What can hang from each mark
pebobug: gudir lafipim metor
varis: lafipim metor
zubo: gudir lafipim
gudir: pebobug zubo
metor: fede pebobug
lafipim: fede pebobug varis zotiz zubo
zotiz: lafipim

Known rows, with every way that one mark hangs from another
{lafipim fede}: 1  3  0  -5  16  -1  -6  11  -7  -1  1  1  -5  -6  2  -16  -7  -1  -2  -5  -4  9
{lafipim {pebobug metor}}: 1  2  -3  -5  5  0  -6  2  -8  -7  -2  12  5  -11  2  -3  -2  -16  14  -5  0  8
{zubo {gudir {pebobug {lafipim fede varis zotiz} metor}}}: 8  5  -17  -2  15  -8  -9  3  -17  -16  -4  18  -6  -13  0  -22  -8  -7  1  -1  12  8
{varis metor}: -6  1  4  2  6  -5  4  5  -1  0  4  12  -6  -9  -1  -3  0  -8  8  1  -2  14
{varis {lafipim fede zotiz} metor}: -3  -2  4  -7  13  -8  7  19  -17  0  16  7  -17  -19  -14  -16  -4  0  3  0  9  20
{zotiz lafipim}: 3  4  2  -5  1  -5  -4  -1  -2  3  0  1  3  -8  -7  -9  -4  -9  -2  -1  -1  11
{metor fede {pebobug gudir lafipim}}: 5  6  -16  -2  14  3  3  -7  -9  -23  -6  4  3  -16  -15  -24  -15  23  23  0  -7  14
{zubo {lafipim fede pebobug varis zotiz}}: 9  10  -5  -12  5  -3  -9  16  -8  -21  10  2  2  -19  -2  -27  -2  -4  -2  -1  6  24
{varis {lafipim pebobug zotiz zubo} {metor fede}}: 3  0  -2  -12  14  -11  9  24  -22  -8  9  4  -10  -18  -18  -14  -1  2  9  1  5  29
{metor fede {pebobug {gudir zubo}}}: 0  5  -10  2  16  1  -2  0  -12  -14  -18  6  0  -11  -17  -17  -11  16  22  -3  -19  13
{pebobug {lafipim varis zotiz {zubo gudir}} {metor fede}}: 11  7  -21  -2  8  3  -9  6  -20  -20  -9  10  8  -19  -5  -33  -11  3  7  -2  17  27
{pebobug {lafipim varis zubo} {metor fede}}: 7  7  -15  -5  9  7  -7  5  -14  -17  -4  5  11  -11  0  -25  -9  2  14  0  11  26
{zubo {lafipim varis}}: 3  8  -5  -2  -2  -3  -6  2  5  -21  7  8  4  -7  2  -18  3  -6  6  0  -2  22
{pebobug {gudir zubo} metor}: -11  4  -9  10  4  6  -15  -4  -16  -1  -12  19  -4  -12  -7  -2  -7  -10  20  1  -3  10
{metor fede pebobug}: 9  4  -5  -3  15  -2  5  -1  -4  -16  -14  2  6  -8  -7  -19  -8  13  15  -7  -17  12
{zotiz {lafipim pebobug varis}}: 5  6  0  -14  -3  -4  -6  9  -5  -4  9  0  9  -13  -11  -13  -3  -11  3  -2  4  16
{lafipim fede {pebobug gudir metor} zotiz zubo}: 3  8  -11  -9  9  4  -16  23  -28  -8  -5  3  -4  -27  -7  -20  -9  -7  3  1  17  20
{zubo gudir {lafipim fede {pebobug metor} varis}}: 4  -1  -10  -7  9  -7  -6  12  -5  -31  6  18  2  -11  5  -21  4  -7  11  -6  0  20
{pebobug {lafipim varis zotiz} metor}: 5  11  -13  -1  -2  8  -10  -3  -13  -11  1  11  9  -22  -3  -25  -12  -7  8  -1  22  19
{zotiz {lafipim varis}}: 3  7  1  -8  -4  -3  -6  6  -2  -2  6  1  7  -10  -10  -16  -4  -8  0  0  4  16
{varis lafipim metor}: -8  -4  4  -3  7  -10  11  9  -6  -3  16  13  -13  -9  -12  -4  2  -5  13  0  1  18
{lafipim fede pebobug {varis metor} zotiz {zubo gudir}}: 4  7  -7  -13  12  -8  -5  39  -19  -12  4  5  -4  -24  -9  -29  -3  -4  -6  -2  18  30

Rows
8  11  -5  -12  5  -4  -3  31  -17  -11  2  0  2  -24  -13  -23  -3  -3  3  2  12  32 => {lafipim pebobug {varis {metor fede}} zotiz zubo}
-4  11  -15  -1  -1  4  -7  4  -12  -11  14  10  -5  -29  -18  -24  -13  6  10  9  22  22 => {pebobug gudir {lafipim {varis metor} zotiz}}
7  11  -9  -5  11  1  0  -2  -7  -12  -6  0  4  -18  -8  -28  -14  8  3  -5  8  14 => {metor {pebobug {lafipim fede zotiz}}}
2  3  -13  -3  19  -13  -1  7  -10  -14  5  17  -12  -7  -2  -17  -5  -3  2  1  6  9 => {zubo {gudir {pebobug {lafipim fede {varis metor}}}}}
3  13  -5  -11  -1  -4  -6  28  -13  -7  4  2  2  -24  -11  -19  -2  -11  0  2  19  31 => {lafipim pebobug {varis metor} zotiz zubo}
-4  11  -16  1  15  5  -17  3  -22  0  -2  4  -10  -20  -16  -23  -19  7  0  3  11  15 => {pebobug {gudir zubo} {lafipim fede zotiz}}
-3  7  -3  3  9  -5  -1  5  -4  -14  -10  9  1  -4  -7  -14  1  0  14  -2  -14  25 => {gudir {zubo {lafipim {varis {metor fede pebobug}}}}}
4  11  -9  -14  7  4  -14  26  -20  -12  12  2  -3  -30  -15  -29  -12  3  3  1  13  18 => {lafipim fede {pebobug gudir} varis zotiz}
-3  3  -4  4  10  -4  6  4  -11  -15  -9  11  -6  -18  -15  -14  -4  10  20  3  -10  22 => {varis {metor fede {pebobug {gudir {zubo {lafipim zotiz}}}}}}
12  12  -10  -11  3  2  -12  23  -22  -15  -7  2  10  -23  -7  -25  -6  -7  6  -2  13  28 => {lafipim {pebobug {metor fede}} varis zotiz zubo}
1  17  -21  -3  -1  5  -16  7  -14  -13  6  3  -1  -26  -16  -29  -14  6  3  7  25  27 => {pebobug gudir {lafipim varis zotiz zubo}}
4  4  -10  -1  13  1  2  0  -8  -21  -10  5  1  -14  -14  -20  -10  18  23  -2  -16  11 => {metor fede {pebobug gudir}}
5  6  -4  -12  7  -4  -6  15  -2  -23  13  3  3  -10  2  -20  2  -4  6  -2  -1  21 => {zubo {lafipim fede pebobug varis}}
-6  6  -6  -15  10  -1  -6  37  -15  -13  14  2  -5  -20  -10  -19  -3  2  11  5  13  28 => {lafipim fede {pebobug gudir} {varis metor} zubo}
3  1  -3  -6  12  -9  15  17  -17  -13  -1  4  -7  -19  -20  -21  -2  10  13  0  3  30 => {varis {lafipim zotiz zubo} {metor fede pebobug}}
12  4  -14  -4  11  -5  -8  14  -23  -14  -16  11  3  -19  -4  -18  -4  -9  3  -7  6  20 => {lafipim {pebobug {metor fede}} zotiz {zubo gudir}}
1  3  -7  -13  12  -4  -4  18  -23  -8  16  5  -14  -23  -20  -19  -9  3  6  -2  7  15 => {varis {lafipim fede {pebobug gudir} zotiz}}
3  1  -11  4  13  -11  -6  -3  -10  -12  -10  23  -8  -4  3  -5  -1  -14  6  -3  -3  1 => {zubo {gudir {pebobug metor}}}
7  -1  -12  3  18  -11  -4  -1  -13  -15  -12  21  -8  -3  2  -8  -3  -8  8  -3  -8  2 => {zubo {gudir {pebobug {metor fede}}}}
5  2  -7  -7  8  -12  -2  20  -8  -26  10  15  -5  -20  -3  -25  3  -3  1  -2  6  26 => {zubo gudir {lafipim fede pebobug {varis metor} zotiz}}
